What can hang from each mark
nabup: basim lativ midem sareru
lativ: pesudeb
pesudeb: nabup sareru
sareru: nabup
midem: nabup sareru
basim: lativ
kovol: lativ nabup

Known rows, with every way that one mark hangs from another
midem{nabup{basim{lativ} sareru}}: [-40.4  -9.3  -5.8  12.3  14.3 -14.7  -5.6  -4.8   3.8  -0.6   0.4  -5.2
  -5.5 -27.0   5.0  -8.6   2.1   2.5  -8.4   1.7   6.4  -3.2  23.7  -0.3
  32.0]
basim{lativ{pesudeb{nabup{midem}}}}: [ 36.7   3.5   0.5 -12.9  -2.6 -30.8  35.4   1.4  -4.5   0.6  -1.1   2.7
  34.1   6.1  17.0   5.2   9.2  -4.8   8.8   7.4   6.1   6.5  35.7  -5.1
 -27.8]
nabup{lativ}: [ 24.3  -3.5  -2.0   7.3   5.0  18.3  -8.1   8.2  -5.2   2.6  -3.0  -0.4
 -24.1  -1.0 -28.1  -1.7  -3.0   0.8   1.9 -13.7  -4.0  -1.2 -31.0  -2.9
 -16.3]
lativ{pesudeb{sareru{nabup{basim midem}}}}: [ -6.7   6.6   7.5  -0.7 -15.8   5.8 -17.1  -3.4   1.8  -3.7   1.6   4.1
  10.6  15.6  27.7  -2.5  -3.6   0.1  -2.3   7.0  -1.6  -1.8   2.0   0.6
  -5.9]
kovol{lativ{pesudeb{nabup{sareru}}}}: [ 32.2   7.1  -1.4   3.1   7.7   2.8  41.5   3.7   2.1  -1.3  -1.1   1.9
 -34.9   4.6 -14.3  19.3   2.7   4.0  32.6  14.9  -1.3   7.1  27.0 -10.7
 -11.1]
midem{nabup}: [ 24.1  -4.6  -0.2  -2.0  -0.5  17.3   9.7   2.7  -6.7   0.2   1.2  -3.2
  -8.2  -6.9  12.3 -13.1  -4.4   3.8 -11.8  -5.4   3.2  -2.4 -19.2 -12.9
 -34.1]
pesudeb{nabup{basim lativ sareru}}: [-11.6  -5.0  -9.4  19.1  15.6  14.5  15.5   0.3   2.6   2.1   1.7  -0.7
 -11.3  -5.1 -20.3   1.9   3.7   1.7  -6.6   0.8  -2.6   0.7 -28.2   5.3
  32.2]
nabup{basim midem sareru}: [-57.9  -7.1  -4.4  12.4  19.4  18.0 -12.6  -4.2  11.5   1.6   0.3   0.1
  -5.3 -22.4  -1.9  -2.6  -8.8   2.2 -11.2  11.6  -5.3  -1.4 -15.0   6.9
  14.0]
sareru{nabup{midem}}: [  2.6  -3.6   3.0  -0.9   5.7  16.1 -41.5   1.9  -1.4   2.8  -4.4   1.4
  -4.1  -9.9  34.1  -8.7  -5.2  -1.2  -8.9  10.9   0.5  -6.2 -12.0  -7.7
 -33.8]
lativ{pesudeb{nabup}}: [ 58.9   7.6   3.1 -10.4  -5.2  -0.3  44.7   7.7  -4.5  -0.4  -1.0   3.8
 -21.8  13.5  -5.2   0.9   4.8   2.5  -2.6   8.7   1.8   8.0  -4.8 -16.9
 -37.1]
basim{lativ{pesudeb{nabup{midem sareru}}}}: [ 10.4   2.6  -3.3  -1.0  10.9 -31.6  35.6  -3.1   1.5  -0.5  -0.4   1.9
  28.0  -4.6  11.9   7.3   7.0  -3.6   0.1  13.2   4.7   5.6  35.9  -1.5
   1.5]
lativ{pesudeb{nabup sareru}}: [ 90.4  11.3   5.2  -8.2 -26.1   1.9  44.7   5.3  -9.6  -2.3   2.2   6.3
 -23.6  34.6  -6.8   6.6  -0.2   2.1  -6.5   8.8   2.1   8.9  -2.0 -17.1
 -25.2]
pesudeb{nabup}: [ 59.7   2.4  -1.3  -4.5  -4.2  14.6  16.9  11.0  -9.0   3.4   0.3   3.2
 -34.8   5.4  -2.7  -3.8   0.8   1.5 -10.6  15.3   3.0   3.5 -15.8 -17.7
 -30.9]
kovol{nabup{basim lativ{pesudeb} sareru}}: [-47.6   1.0  -3.0  18.3  17.7   5.4   2.5   1.4  14.4  -3.5  -6.8  -3.3
 -16.1   1.6 -30.2  25.9   1.0   4.6 -18.5 -11.3  -9.1   4.0 -14.9   9.4
  25.0]
nabup{basim{lativ} midem{sareru}}: [-37.1  -6.7   0.8 -26.4  -1.9 -15.7 -24.7  -7.6   1.0   7.6   3.3  -6.7
  -8.0 -24.7   0.2 -15.1  -0.3  -2.9  -1.4   9.5   4.7  -2.6  20.7   4.8
  28.4]
nabup{basim}: [ -8.0  -4.0   0.3   1.9   3.5  17.8 -13.7   5.1   2.5   2.6  -0.8   1.7
 -50.5  -9.8 -19.7  -6.8  -5.1   4.2  -6.8   7.5  -2.1  -0.7 -14.7  -7.7
  -6.7]
basim{lativ{pesudeb}}: [ 28.7   1.8   4.0  -8.4  -1.1 -29.1   7.1   8.2  -2.7   0.4  -3.6   1.5
 -32.1   0.4 -20.8   0.9   1.2   3.2   6.4   1.6   3.1   6.6  32.9 -11.8
 -17.9]
nabup{lativ midem sareru}: [-23.3  -7.7  -7.5  16.9  22.5  19.0  -7.4  -2.4   3.2   1.5  -1.8  -2.7
  19.7 -15.2 -10.2   0.7  -7.2  -1.0  -3.8  -9.3  -6.9  -3.2 -31.0   9.9
   6.2]
nabup{basim midem}: [-32.3  -4.2  -1.2   2.3   5.7  18.3 -10.9   0.6   4.4   1.9   0.2   0.6
   0.5 -14.4   2.3  -5.0  -5.0  -0.7  -4.6   6.6  -3.3  -1.8 -14.4   1.7
 -13.1]
basim{lativ{pesudeb{sareru{nabup{midem}}}}}: [ 33.2   8.2   8.7  -5.6 -17.5 -28.3 -25.3  -0.4  -3.2  -2.5  -1.0   3.9
  16.5  13.9  29.8   2.8   1.5  -2.6   4.7   4.3   6.5   0.4  40.7  -4.6
 -12.4]
basim{lativ}: [ 30.4  -4.0   0.5  -1.5   0.9 -15.8 -23.0   8.9  -4.4   2.3  -4.2   1.1
 -45.4 -10.8 -17.6  -2.7   0.9   2.1  -0.3   5.9   5.7   0.5  20.3 -13.7
 -13.7]
sareru{nabup{basim lativ midem}}: [-44.5  -6.8  -1.8  11.1  12.5  16.6 -40.9  -2.6   1.8   1.3  -1.2   0.3
  26.8 -12.2  20.9  -6.5   1.2  -2.4   2.2  -9.0  -4.5  -8.7 -24.2  10.4
  -1.1]
basim{lativ{pesudeb{sareru}}}: [ 60.4   7.3   5.6  -6.3 -22.0 -27.8   6.6   6.5  -5.9  -3.2  -1.4   4.8
 -30.7  20.5 -20.9   4.9  -0.2   4.0   4.9   0.6   5.8   7.2  34.2 -12.3
  -6.1]

Rows
[ 68.9   5.9   1.9  -3.9 -22.1  15.7  17.3   1.1  -9.0  -0.5   1.9   6.6
  13.9  18.8  19.3   3.8  -5.9  -4.0 -12.3  12.5   2.8   2.1 -13.0  -8.8
 -24.2]
pesudeb{nabup{midem} sareru}
[-26.3   0.2   2.3 -22.9  -0.4   0.9 -13.2  -6.4  -1.8   3.8   3.6  -7.3
 -27.5  -2.8 -10.6 -16.8   4.5   0.4   3.3  -9.4  -1.1  -5.7 -16.3   3.3
  27.0]
midem{sareru{nabup{basim lativ{pesudeb}}}}
[-15.7   1.9   4.7  -2.8   0.9 -29.2 -29.7   1.1   1.1  -0.8  -4.3   1.6
 -28.3  -4.2   4.9  -4.5  10.2   1.1   5.9   8.6   5.2  -0.9  38.9  -7.4
   3.8]
sareru{nabup{basim{lativ{pesudeb}}}}
[ -6.6  -6.8  -7.4  17.9  18.1  16.4  12.6  -2.3  -1.6  -0.3   2.2  -7.6
  12.8 -12.0  -3.5  -8.3  -3.6   2.1  -7.6 -21.0  -1.2  -4.7 -31.9   3.0
   7.4]
midem{nabup{lativ sareru}}
[-21.6   2.2   1.5   4.4   7.5   4.3 -15.3  -0.5   1.1  -2.0  -2.3  -0.7
  -8.3   3.6  -5.8  -4.7   5.1   1.8   9.3 -10.9  -5.5  -3.9 -13.5   3.3
   0.0]
sareru{nabup{basim lativ{pesudeb}}}
[ -3.9   3.1   0.3  -8.6  -0.2   2.4  45.4  -3.2   4.7  -1.0   1.8   1.0
  32.4   4.1  13.8   0.7   2.2  -1.9   2.1  10.7  -2.3   5.8  -3.4  -0.5
 -21.7]
lativ{pesudeb{nabup{basim midem}}}
[ -2.0   0.3  -3.7  10.4  16.7   4.6  19.8   2.3   4.0  -0.2  -0.9  -2.4
 -14.3   1.3 -37.5   3.0   0.0   2.4   2.9 -15.0  -5.8   2.6 -19.7   1.6
   7.1]
nabup{lativ{pesudeb} sareru}
[-19.8  -6.7  -1.5 -25.6  -6.2 -15.8  -5.8  -4.2  -4.7   6.3   4.4 -10.4
 -14.0 -20.5   5.4 -22.8   0.5   1.0  -7.1  -1.1  12.6  -6.8  22.0  -1.3
  27.9]
midem{nabup{basim{lativ}} sareru}
[ 49.6  13.0   4.7  -3.8 -25.1   4.8  38.0   4.0  -2.6  -3.4   3.5   4.8
 -28.3  26.4 -10.1  20.4   0.4   3.2  35.9  10.8   0.3   7.5  30.5  -7.0
  -4.1]
kovol{lativ{pesudeb{nabup{basim} sareru}}}
[-28.8  -3.9  -6.5   8.3  14.8 -17.2   3.0  -4.6   6.4   2.1   0.0   0.3
  21.8 -16.6  13.1   3.2   5.0  -3.0  -6.2  18.9   4.8  -0.2  25.9   5.4
  27.7]
pesudeb{nabup{basim{lativ} midem sareru}}
[-38.3   2.1   1.9  -2.5   2.7 -26.0 -10.8  -0.7  12.0  -4.0  -9.5   0.4
  18.3  -3.4   9.9  24.1   5.5  -1.3 -12.8   3.2   2.1   3.3  41.6   4.6
  -6.6]
kovol{nabup{basim{lativ{pesudeb}} midem}}
[ 28.3  10.8   3.2  -7.0 -20.6   4.1  44.2  -3.2  -2.2  -2.8   4.7   4.9
  30.8  25.1  13.7   6.9  -3.0  -2.9  -1.9   8.8   1.3   5.8  -1.5   0.1
  -8.4]
lativ{pesudeb{nabup{basim midem} sareru}}
[-48.2  -2.8  -6.2  15.1  18.7   4.2  39.8  -7.9   6.3  -3.9   2.0  -7.6
  28.4  -7.5 -10.6  -4.3   1.0   2.6  -0.2 -23.5  -2.9  -1.5 -19.5  11.1
  24.6]
midem{nabup{basim lativ{pesudeb} sareru}}
[-57.7  -9.2  -5.5  13.9  19.1 -15.7 -22.9  -4.6   7.9   2.2  -0.8  -1.0
   1.5 -28.9  -1.4   0.3  -1.6  -0.1  -3.1  11.7   2.2  -1.3  26.0   7.7
  30.1]
nabup{basim{lativ} midem sareru}
[-38.1  -5.4   0.1 -26.5  -3.0  17.0 -14.3  -5.1   1.8   6.7   5.4  -6.8
 -15.4 -18.2  -0.4 -17.4  -8.9   0.1  -8.8  10.5  -2.0  -3.1 -15.6   2.3
  12.1]
nabup{basim midem{sareru}}
[ 54.7   7.9   3.5   2.2 -16.8   4.7  19.3   5.4  -6.0  -2.4   1.9   2.2
  -9.9  27.8 -32.8   6.3  -4.0   1.3   6.6 -19.8  -3.3   3.8 -19.8  -3.3
  -9.9]
nabup{lativ{pesudeb{sareru}}}
[-11.8  -2.3   1.6  12.0  -9.2  18.4 -42.5  -3.8  -3.0  -0.4   0.9   1.6
  27.3   8.3  19.8  -1.0  -2.6  -3.8  -0.4  -9.9  -4.0  -7.8 -24.4  11.0
  10.9]
pesudeb{sareru{nabup{basim lativ midem}}}
[-37.7  -0.7   3.8  -3.5   5.4 -28.7 -27.1  -2.2   5.4  -1.4  -3.0   1.4
  19.6  -9.4  28.0  -3.2   6.6  -2.8   8.9   7.1   4.5  -1.6  40.5   2.0
  -3.6]
sareru{nabup{basim{lativ{pesudeb}} midem}}
[ 67.0   9.5   3.8  -9.8 -24.0 -28.8  34.0   0.1  -8.4  -1.6   1.4   5.7
  34.5  25.6  16.7  11.4   4.9  -4.5   3.7   7.0   7.3   7.0  37.1  -5.3
 -14.1]
basim{lativ{pesudeb{nabup{midem} sareru}}}
[ -2.0   5.3   4.9  -4.1 -17.2 -26.8   5.7  -1.7   2.3  -2.9   1.5   2.4
  22.3  10.6  -1.7   6.0   0.3  -1.2   8.5   0.4   2.8   4.1  37.5   5.4
   9.5]
nabup{basim{lativ{pesudeb{sareru}}} midem}
[-35.4  -6.0  -4.7  13.1  16.4 -16.0 -27.1   0.9   6.1   3.8  -1.2   0.3
 -49.5 -22.1 -25.1  -1.0   0.9   4.7  -6.3  11.4   2.6  -0.2  24.7  -0.4
  38.0]
nabup{basim{lativ} sareru}
[ -8.4   3.3  -2.5  15.4  16.0   5.7   5.4   5.0   8.8  -3.6  -7.2  -3.0
 -18.1   5.2 -27.5  26.8  -1.4   3.4 -20.6 -12.7  -6.5   3.8 -18.1   2.5
   3.7]
kovol{nabup{lativ{pesudeb} sareru}}
[-10.9  -2.7  -0.6 -18.1  -0.6  20.0 -22.6  -3.2   0.5   5.6  -2.5  -8.4
   7.3  -6.0   1.6   7.7  -7.2  -0.4 -25.3 -11.0  -2.8  -4.8 -29.5   7.9
  -0.5]
kovol{nabup{lativ midem{sareru}}}
[-21.7  -0.9  -1.9   3.8   4.3   6.3  40.8  -2.3   0.7  -4.0   2.0  -7.3
  35.4   3.4  -4.7  -7.4   2.0   1.3   8.3 -28.4  -1.1  -1.8 -18.3   6.7
  -4.6]
midem{nabup{basim lativ{pesudeb}}}
[-44.3  -1.8  -1.5 -24.4   1.0   4.0  20.0  -8.0   4.4   3.5   5.0  -8.9
  25.9  -5.9 -16.0 -10.7  -2.2  -2.4   8.0 -14.8  -4.9  -1.9 -18.7  15.6
  19.3]
nabup{basim lativ{pesudeb} midem{sareru}}
[ 61.9   2.6  -2.1   4.1 -17.2  17.2  21.1   2.2 -10.2   0.1   2.6   3.3
  43.3  24.0   9.1   7.6  -1.8  -6.9  -2.3  -7.8  -0.5   0.2 -27.4   2.5
 -12.8]
pesudeb{nabup{lativ midem} sareru}
[-37.1  -5.9   1.4   2.4   7.7 -15.5 -56.7  -2.0   1.7   0.5  -3.8   0.7
   4.4 -19.1  31.3  -6.2   4.8  -2.1   2.0  11.5   4.4  -7.1  27.7   1.7
   2.9]
sareru{nabup{basim{lativ} midem}}
[-37.5  -3.8   3.1   3.6   6.7  18.1 -46.0  -2.0   4.3   2.0   0.1   0.3
  -1.1 -14.7  30.9 -10.8  -3.0   0.1  -6.9  12.7  -0.8  -8.3 -10.4  -0.6
 -13.5]
sareru{nabup{basim midem}}
[-38.7  -1.7  -2.7   2.8  10.0   7.4  20.2  -3.7   5.6  -2.5   1.0  -2.8
  43.7  -1.4 -10.8   2.0   0.2  -1.1  13.8 -18.4  -8.3   0.7 -18.4  14.6
  -5.3]
nabup{basim lativ{pesudeb} midem}
[-20.3  -6.2  -1.4  12.3   8.2  15.6 -42.7   1.7  -0.8   1.5  -1.7   0.8
 -22.8  -6.7  -2.7  -7.2   2.2   1.7   1.4  -7.7  -2.8  -7.6 -26.5   3.2
   5.7]
sareru{nabup{basim lativ}}
[-45.5 -10.2  -8.8  19.7  19.5  17.6   9.3  -6.0   4.3  -0.6   1.6  -8.2
  17.0 -15.4  -6.5  -8.7  -2.3   2.6  -6.5 -19.3  -2.4  -6.4 -30.4   9.8
  31.1]
midem{nabup{basim lativ sareru}}
[ -5.3   0.3   1.7   0.2   8.2   4.6 -10.7  -2.2  -0.4  -0.7  -1.9  -0.1
  36.5   2.7  19.8  -1.2   1.8  -1.5   9.7 -13.6  -5.1  -3.1 -14.6   3.2
 -27.7]
sareru{nabup{lativ{pesudeb} midem}}
[ 55.6   9.0   9.8  -3.9 -20.5   4.6 -16.2   6.1  -6.6  -3.4   0.0   5.4
 -40.6  24.7   7.5  -0.7  -4.2   2.2  -5.7   6.8   0.7   0.0   0.1 -16.0
 -21.4]
lativ{pesudeb{sareru{nabup}}}
[-25.9  -5.6  -0.5 -16.1   0.8  14.1 -44.9  -2.6  -3.2   5.9   2.7  -7.2
 -38.0 -12.2  -5.8 -21.3   0.5   0.5  -5.2  -5.3   0.6  -9.6 -26.8   3.5
  31.6]
midem{sareru{nabup{basim lativ}}}
[-34.2  -4.3 -11.2  17.7  20.4  16.8  18.4  -6.7   5.6   0.7   2.8  -0.3
  38.9  -9.4   1.2   3.8   2.5  -2.5  -3.1  -1.2  -4.3  -2.2 -26.6  14.7
  25.3]
pesudeb{nabup{basim lativ midem sareru}}
[ 86.3   5.9  -0.8   4.4 -20.6  15.0  19.2   9.7 -13.1   1.7   2.3   4.5
  -8.9  27.8 -13.8   7.1   0.4  -1.0  -2.2  -7.7   1.9   2.2 -31.1  -5.8
  -6.1]
pesudeb{nabup{lativ} sareru}
[-59.7  -3.9  -2.9   4.8  17.0 -27.5   5.0  -6.0  11.7  -1.6  -0.1  -0.8
  15.0 -18.5  -6.1   4.9   1.0   1.2   4.7   6.5   0.0   2.0  37.6   7.8
  26.5]
nabup{basim{lativ{pesudeb}} midem sareru}
[ -4.6   7.0  -0.7  -5.4  -2.4   4.6  40.5  -2.1   3.4  -3.2  -0.5   0.7
  25.2   2.9  11.3  16.3   3.0   0.9  41.5  10.8  -3.6   3.7  29.8   1.3
 -23.9]
kovol{lativ{pesudeb{nabup{basim midem}}}}
[ 30.8   6.4   2.8   1.4 -14.2   7.7  21.1   0.0  -3.0  -4.3   1.8   1.0
  39.6  24.5  -8.1   7.8  -4.6  -1.2   9.6 -21.4  -5.7   3.9 -17.8   6.5
 -15.6]
nabup{lativ{pesudeb{sareru}} midem}
[ -3.8  -7.3  -2.0 -21.6   0.8  17.2  -8.5  -3.8  -4.4   6.5   4.2  -7.4
   9.6  -8.6  -9.1 -14.0  -7.0  -4.0  -1.0 -12.6  -1.5  -5.7 -33.4   6.7
   2.8]
nabup{lativ midem{sareru}}
[ 56.5   9.0   9.3  -4.3 -22.3 -29.1 -27.0   7.3  -8.1  -2.7  -1.6   5.7
 -33.7  19.8   6.6   2.8   2.0   1.4   1.9   6.0   7.7   0.2  41.2 -12.8
  -6.0]
basim{lativ{pesudeb{sareru{nabup}}}}
[ 52.6   4.6   0.9   1.1 -24.0  15.0  12.1   4.9  -5.4   0.6   2.2   6.4
 -33.3  18.8  -4.5   1.5  -4.2   1.6 -10.7  14.0   2.1   2.2 -13.0  -9.2
   2.1]
pesudeb{nabup{basim} sareru}
[ -6.3  -0.6   5.6   3.9 -14.2 -14.6 -56.0  -2.8  -3.0  -0.3  -0.4   4.6
   6.5   0.6  30.6  -0.6  -0.4  -3.1  -1.1   9.9   5.8  -5.8  31.4   2.3
  14.2]
pesudeb{sareru{nabup{basim{lativ} midem}}}
